Each row comes from the steps of one walk. Every step used is in the known rows, and no mark comes twice. Write the walk behind each row, first mark first.
Known rows:
b > p > q > m > l: [ 0.11  0.17  0.13  0.20 -0.31  0.22 -0.23  0.02  0.53  0.03 -0.16  0.20
  0.25  0.17 -0.55 -0.50]
l > p > v > r > b > m: [ 0.08  0.25  0.23 -0.27 -0.39  0.22 -0.33  0.04  0.30  0.11 -0.26 -0.06
  0.50  0.62 -0.07  0.18]
b > m > l > p > v: [ 0.15  0.23  0.06  0.09 -0.26  0.13 -0.29  0.21  0.40  0.02 -0.31 -0.05
  0.36  0.45 -0.25  0.03]
q > m > l > p: [ 0.08  0.05 -0.10  0.10 -0.07  0.29 -0.22  0.10  0.60  0.05 -0.41  0.19
  0.22  0.59 -0.36 -0.44]
p > v > m > l > r: [ 0.03 -0.07  0.21  0.32  0.04  0.13 -0.30  0.22  0.28  0.16 -0.13 -0.26
  0.20  0.52 -0.30 -0.04]
b > p > v: [ 0.15  0.35 -0.11 -0.28 -0.35 -0.11 -0.29 -0.02  0.50  0.09 -0.18 -0.08
  0.54  0.29 -0.48  0.31]
b > m > l > r: [ 0.17  0.32  0.22  0.12 -0.01  0.30 -0.25 -0.17  0.34  0.08 -0.50 -0.03
  0.20  0.60 -0.44 -0.03]
v > r > b > m > l: [ 0.12  0.00  0.58 -0.05 -0.16  0.36 -0.37 -0.56  0.36  0.11 -0.15 -0.09
  0.22  0.74 -0.33  0.43]
m > l > p > v > r: [ 0.07  0.13  0.01  0.18 -0.10  0.07 -0.41  0.43  0.39  0.13 -0.04 -0.18
  0.29  0.62 -0.33  0.34]
p > v > r > b: [ 0.01 -0.17  0.24 -0.25 -0.21  0.01 -0.34 -0.28  0.37  0.12 -0.10 -0.28
  0.45  0.68 -0.33  0.60]
b > p: [ 0.14  0.50 -0.13 -0.32 -0.26  0.01 -0.26 -0.19  0.59  0.12 -0.30  0.08
  0.44  0.37 -0.55  0.27]
m > l: [ 0.07 -0.03  0.06  0.09 -0.01  0.03 -0.28 -0.29  0.58  0.06 -0.27 -0.12
  0.20  0.59 -0.56  0.41]
b > p > v > m > l > r: [ 0.13  0.40  0.14  0.24 -0.16  0.18 -0.32  0.20  0.29  0.19 -0.07 -0.11
  0.29  0.35 -0.32 -0.10]
m > l > r > q: [-0.04 -0.01  0.05  0.43  0.01  0.09 -0.10 -0.21  0.46  0.10 -0.63 -0.20
  0.19  0.77 -0.50 -0.10]
r > b > m > l > p > v: [ 0.12  0.19  0.15  0.02 -0.38  0.19 -0.25 -0.28  0.43 -0.02 -0.41 -0.05
  0.42  0.57 -0.14  0.16]
p > q > m > l > r: [ 0.02 -0.04  0.14  0.40 -0.02  0.28 -0.17  0.16  0.39  0.03 -0.43  0.04
  0.13  0.44 -0.50 -0.68]

Write each row's walk:
[ 0.10 -0.08  0.48 -0.32 -0.31  0.17 -0.35 -0.30  0.27  0.11 -0.11 -0.20
  0.46  0.61 -0.22  0.39] : p > v > r > b > m
[ 0.10 -0.12  0.10  0.16 -0.09  0.28 -0.36  0.49  0.38  0.12 -0.05 -0.01
  0.27  0.60 -0.27 -0.29] : q > m > l > p > v > r
[ 0.06 -0.16  0.20  0.09 -0.22  0.34 -0.31  0.02  0.39  0.08 -0.14 -0.02
  0.33  0.73 -0.17 -0.17] : q > m > l > p > v > r > b
[ 0.06  0.62  0.07  0.27 -0.35  0.19 -0.20 -0.35  0.43  0.03 -0.47  0.04
  0.30  0.42 -0.48  0.00] : m > l > r > b > p > q
[ 0.16  0.07  0.30  0.01 -0.10  0.20 -0.29 -0.30  0.46  0.05 -0.30 -0.04
  0.21  0.50 -0.46  0.20] : b > m > l
[-0.06  0.09 -0.15  0.02 -0.25  0.14 -0.16  0.44  0.56  0.02 -0.46  0.22
  0.32  0.32 -0.32 -0.73] : l > p > q > m
[-0.07 -0.26  0.06  0.07 -0.24  0.14 -0.17  0.51  0.38  0.16 -0.30 -0.07
  0.42  0.63 -0.18 -0.61] : l > p > v > r > q > m
[ 0.01  0.18  0.21  0.47 -0.25  0.13 -0.17  0.14  0.29  0.20 -0.23 -0.20
  0.30  0.43 -0.28 -0.34] : b > p > v > m > l > r > q
[ 0.14  0.34  0.08 -0.27 -0.29  0.01 -0.41  0.20  0.36  0.20  0.06 -0.13
  0.49  0.37 -0.46  0.43] : b > p > v > r
[ 0.15  0.63  0.01  0.05 -0.23  0.26 -0.22 -0.61  0.48  0.09 -0.52  0.05
  0.34  0.65 -0.47  0.22] : m > l > r > b > p
[ 0.02  0.68 -0.07 -0.04 -0.41  0.11 -0.16 -0.26  0.43  0.06 -0.55  0.07
  0.44  0.37 -0.43 -0.05] : l > r > b > p > q
[ 0.10 -0.11 -0.09  0.14 -0.16  0.18 -0.23  0.27  0.51  0.01 -0.29  0.04
  0.32  0.51 -0.29 -0.39] : q > m > l > p > v
[ 0.01  0.44  0.21 -0.15 -0.45  0.11 -0.32 -0.19  0.43  0.13 -0.11  0.03
  0.41  0.37 -0.43  0.29] : v > r > b > p > q
[ 0.01 -0.29  0.20  0.28 -0.11  0.16 -0.21  0.03  0.52 -0.01 -0.22  0.04
  0.15  0.34 -0.51 -0.45] : p > q > m > l
[ 0.07  0.12  0.42  0.15 -0.39  0.39 -0.31 -0.24  0.42  0.09 -0.02  0.16
  0.25  0.40 -0.42 -0.26] : v > r > b > p > q > m > l
[-0.02  0.48  0.27  0.35 -0.33  0.29 -0.23 -0.16  0.35  0.12 -0.24  0.04
  0.21  0.33 -0.30 -0.23] : v > m > l > r > b > p > q
[ 0.14  0.38  0.06  0.06 -0.18  0.25 -0.28  0.03  0.50  0.04 -0.43  0.11
  0.26  0.52 -0.31 -0.01] : b > m > l > p
[ 0.10  0.44  0.15 -0.37 -0.33  0.18 -0.35 -0.43  0.48  0.19 -0.17  0.03
  0.44  0.59 -0.42  0.51] : v > r > b > p
